(in the rows, 128 means zero)
Known rows, with every step that occurs
dibeb mokes kisi buvan: [139 125 131 104 170 123  99 126 100 161 158 134 131 141 182 166 177 130
 164 109 150 147 125  96  98 102 122  71 145  92 104 144 162 112]
buvan kisi mokes: [145 126 165 117 120 106  96 108 134 175 104 141 178 125 123 135 134 131
 136 138 117 133 133 115  84 115 137 177 117  85 160 107 126 148]
rakem mokes guzisut buvan kisi damag: [ 79 142 152  91 137 151 101  82 102 155 121 155 156  97 155 142 148  43
 130 121 164 182 192  86  70 143 133  76 171  88  49 115 142 134]
buvan kisi mokes guzisut: [144 131 136  89 161  92  90 118 120 194  99 169 153 120 141 137 142 114
 144 132 125 156 121 109  86 108 120 139 114  71 121 101 126 100]
makepap mokes: [139 137 134 106 134 126 113 127 106 140 139 124 116 149 111 115 144 123
 117 153 135 109 147 148 138 115 139 139 127 121 104 119 151  74]
makepap mokes kisi buvan guzisut: [131 145 147  83 200 101  95 163  97 161 164 175 153 129 144  88 166 120
 153 168 152 119 190  95 116  97 135 136 120  71  92  98 167  81]
makepap mokes guzisut buvan kisi: [135 152 131  68 170  92 137 126  97 172 103 138 152 128 132  84 148  85
  95 135 145 155 164 121  82 126 140 125 155  87  91  86 153  38]
guzisut mokes rakem: [157 120 125 128 205 102 132 108 179 140 129 148 157 131 104 123 149 116
 118 102 104 110 134  96  91 129  97  99 219  85  96 108 139  84]
mokes kisi buvan guzisut damag: [121 141 157 100 195  99 126 137 118 144 124 188 169  98 153 116 150 113
 171 132 112 120 211  64 122 122 116 112 172  65  82 109 180 127]
makepap mokes guzisut damag: [144 143 119  77 174 116 127 112  83 155 108 161 101 129 133 131 150  91
 127 139 110 108 180 134 150 122 117  90 175  96  42 114 196  19]
kobuv mokes: [140 128 118 133 120 125 130 124 139 143 145 109 134 130 100 133 166 142
 120 135 133 107 140 142 141 121 106 136 105 153 147 157 100 164]
kisi damag guzisut: [125 132 141  98  85 182 108 101 110 109 106 153 125 105 128 137 136 129
 155 160 125 151 159 116 121 147 126 100 178  94 117 172 139 159]
dibeb mokes: [145 122 130 105 121 142 109 109 120 127 152 109 115 151 134 164 144 138
 130  95 140 122 121 119 116 132 125  90 130 137 117 126 180 115]
guzisut buvan kisi mokes rakem: [149 123 163 124 178  89 120  80 168 170 104 152 227 122 120 105 173 115
 124 127 135 155 154  86  44 132 116 139 210  75 130  97 121 105]
rakem mokes: [ 97 120 163 124 122 135 105 125 105 122 168 125 121 140 130 155 142 101
 124 122 159 132 140 127 109 120 125 102 112 131  86 132 132 110]
mokes kisi damag: [115 133 104 116 160 161 120 104 114 163 119 150 115 105 142 147 149 110
 151 150 125 145 137 103 138 132 110  72 171  98  69 137 140 149]
kobuv mokes dibeb: [139 131 101 128 146 130 119 133 140 141 128 138 145 120 132 137 174 107
 106 133 157 133 153 129 119 139  86 120 104 127 125 144  86 119]
makepap mokes kisi buvan guzisut damag: [132 149 163  79 203  99 114 136  90 157 138 181 159 118 139 103 168 108
 154 157 122  98 235  85 131 113 125 124 169  62  62  97 207  70]
rakem mokes kisi: [ 98 121 146 107 168 113 132 137  92 152 169 140 105 142 140 152 158 107
 133 126 157 150 108 116 101 113 104  60 132 101  52 127 141  64]
damag guzisut mokes makepap: [145 109 151  85 162  99 152 114 155 100 103 142 151 121 151 101 149 119
 125 134  97 138 113  99  68 138 108 116 207  63 128 154 160  65]
damag guzisut buvan kisi mokes: [159 125 190  81 102  93 122 112 129 130  69 149 211 118 138 102 150 134
 124 152 124 168 154 110  44 138 128 161 185  57 179 139 136 103]
guzisut damag kisi mokes rakem: [159 105 163 131 192  99 103  79 177 151  91 194 143 130 126 160 190 112
 148 115  72 123 142  81 111 136 115  79 246  76  97 162 173  63]
kobuv mokes kisi buvan guzisut damag: [136 143 143 101 190  98 130 135 124 158 143 165 173 100 119 118 190 129
 162 140 119  99 224  78 134 114  92 118 150  94 103 143 152 161]
kisi mokes dibeb: [151 113 123 126 157 121  80 115 146 134  98 185 168 118 181 150 150 100
 130 146 146 145 142 122 100 130 103 130 130  88 123 123 117  81]
mokes guzisut: [128 132  93 106 168 118 121 140 119 147 124 159 105 120 148 130 129 111
 139 120 136 148 117 123 127 121 114  94 123 111  90 126 131  75]
kisi mokes guzisut damag: [156 117 122 103 175 105  96  99 117 155  85 186 137 112 166 159 151 103
 153 131  98 119 162 119 133 118 101 104 182  85  80 133 178  70]
makepap mokes guzisut: [141 141 102  84 174 118 110 137  91 159 133 154  93 142 134 119 148 107
 120 144 144 129 139 141 139 108 124 101 127 107  69 112 159  30]
guzisut mokes: [156 120 130 116 156 104 123 122 163 121 112 135 148 122 127 132 121 117
 110 113 100 105 133 122 115 126 116 135 171  98 133 123 150 121]
buvan kisi mokes rakem: [151 128 161 126 174 105 102  89 151 191 122 150 189 132  96 129 160 132
 146 126 125 141 132  90  62 120 117 139 162  78 120  90 117 117]
buvan kisi damag: [103 145 147 118 101 172 106  85 121 161 107 126 152  98 104 140 118 105
 143 133 121 143 165  94 109 145 150 143 137 100 120 108 129 217]
dibeb mokes guzisut buvan: [151 124 101  79 166 112 126 111 125 129 128 137 129 136 182 141 159 103
 119  88 152 156 134 109  95 137 111  52 176 126  90 125 185  58]

Rows
[153 132 147  96 171  92 118 137 183 109 127 160 159 115 108 104 111 122
 118 116 103  93 170  89 108 141 110 150 148  95 137  89 177 127] | buvan guzisut mokes
[126 137 173  99 153 102 131 127 166 111 102 180 122 112 106 118 132 109
 136 108  73 107 180  70 137 166 138 105 170 102 114 132 206 112] | buvan guzisut damag kisi
[151 126 110 114 180 109 116 130 164 117  92 165 160 110 157 137 125  79
  95 114 121 126 149 108  92 145  97 116 169  75 113 109 139  73] | guzisut mokes dibeb
[120 109 132 105 152 138 130  87 138 130 162 105 121 145 162 149 170 120
 137 101 142 140 101  97  92 139 132  82 145 135  99 128 177  91] | dibeb mokes makepap
[124 144 156 110 122 102 158 115 136 136  97 113 191 115 125  96 127 109
 103 120 129 155 158 104  73 148 142 150 159 102 149 101 127 141] | guzisut buvan kisi
[ 95 124 146 118 143 142  98 128 109 115 148 159 136 130 162 159 145  67
 111 123 185 158 154 114  85 138 108  87 112 104  69 118 118  60] | rakem mokes dibeb
[138 146 116  93 157  91 151 124 131 172 109 121 169 111 119 100 171 104
 103 120 142 156 159 115  86 131 103 124 137 112 132 128 100 130] | kobuv mokes guzisut buvan kisi
[143 127 114 141 169 125 137 110 160 161 164 120 142 138  71 125 195 143
 128 120 143 114 136 120 120 122  85 100 153 140 109 143  90 135] | kobuv mokes rakem
[138 140 133  60 139 162 119 119  71 151 118 155 102 128 118 123 169 128
 147 185 130 147 150 121 123 126 111  68 190  61  60 157 170  58] | makepap mokes kisi damag guzisut
[158 108 137 142 180 113  93  93 160 160 136 165 165 138 125 141 174 135
 150 139 130 127 128 110  98 115 104 114 179  98 109 125 119  95] | kisi mokes rakem
[151 116 183 100 160  89  87 111 178 121  90 202 143 116 124 138 149 117
 149 131  66 100 179  75 130 148 132 129 175  85 134 145 207 111] | buvan guzisut damag kisi mokes
[133 127  97 105 171 100 139 131 133 127 104 154 140 114 176 108 146  94
 117 124 145 159 143 122 113 135 113  88 173 114 101 129 138  66] | mokes guzisut buvan
[129 130 141 107 178 100  99 130 123 147  85 201 115 104 191 153 164  75
 162 109  86 148 168  86 134 117 141  73 192  73 101 179 162  94] | mokes guzisut damag kisi buvan
[154 122 142  86 113 156 103  96 145 103  86 158 147 100 126 141 125 116
 139 143  93 127 163 109 105 148 111 106 220  62 123 169 162 152] | kisi damag guzisut mokes
[ 95 124 165 125 168 116  96 146  81 156 173 157 140 131 181 156 174  92
 158 137 171 158 143 105  94  86 123  84 127  82  73 149 120 108] | rakem mokes kisi buvan
[144 124 114  86 169 120 133 126 109 159 153 122  97 152 144 163 162 142
 136  97 136 142  90 105 104 123 101  46 146 111  82 119 178  73] | dibeb mokes kisi
[153 126 155 123 223  92  90 122 189 130 149 190 208 108 131 101 152 108
 150 115 126 105 202  58  79 123 113 137 196  69 120  94 145 130] | kisi buvan guzisut mokes rakem
[147 128 133  56 132 159 132  85 105 119 108 141 141 121 168 149 182 127
 142 128 143 172 145  89  82 157 100  20 244  75  82 168 197  91] | dibeb mokes kisi damag guzisut buvan
[143 127 151  93 106 115 157 131 126  87  93 134 164 118 144  93 143 135
 115 142 135 162 148 126  90 152 118 114 197  98 147 164 138  85] | damag guzisut buvan
[120 112 118 135 151 119 150 106 151 143 152 102 136 128 126 116 191 124
 123 145 134 124 118 121 116 122 106 129 123 147 130 160 104 140] | kobuv mokes makepap
[123 132 130 127 178 113 120 151 102 162 135 157 147 120 180 130 161 123
 162 141 141 153 134 106 114  95 122 106 144  82 114 142 115 127] | mokes kisi buvan
[132 124 158 119 136 110 136 112 144 123  85 155 106 122 130 153 143 104
 129 107  65 120 143  99 143 145 138  92 194 104 116 166 181 103] | guzisut damag kisi
[156 106 127 106 186  71  91 126 174 139  74 200 136 122 200 129 179  84
 126 131 107 165 116 110 104 123 126  83 191  85 131 179 145  50] | damag kisi mokes guzisut buvan
[122 127 171  73 134 145 133  76 145 135  84 141 174  91 132 115 137  96
 140 141  89 156 149  63  46 152 129 130 220  33 115 134 160 150] | buvan kisi damag guzisut mokes makepap
[120 139 174 118 147 119 105 120 132 114 123 173 186  97 144 117 131 106
 166 131 119 102 241  74 126 135 138 155 155  98 121 115 174 170] | kisi buvan guzisut damag
[147 125 160 112 175  93  84 141 172 115 130 176 196 105 151 108 127 109
 142 125 114  97 203  82  99 118 133 170 146  75 155 113 156 163] | kisi buvan guzisut mokes
[132 128 125  95 178 100 133 122 132 141  79 187  82 114 151 150 150  90
 139 101  74 142 132  94 140 143 122  54 192  93  80 158 184  53] | mokes guzisut damag kisi
[ 95 138 160  85 154  98 130 120 103 151 130 143 159 120 153 121 148  65
 109 106 169 179 159 100  54 130 129  87 142  92  74  98 137  69] | rakem mokes guzisut buvan kisi
[ 89 131 178 104 187 106  88 159 104 144 189 181 154 124 162 125 164 101
 164 139 174 142 183  74  88 103 122  96 108  82  74 116 141 111] | rakem mokes kisi buvan guzisut
[150 125 171 116 127  91 113  98 151 155  83 134 212 116 147 110 147 113
 117 137 128 147 159 112  67 130 134 173 162  90 166 113 132 140] | guzisut buvan kisi mokes
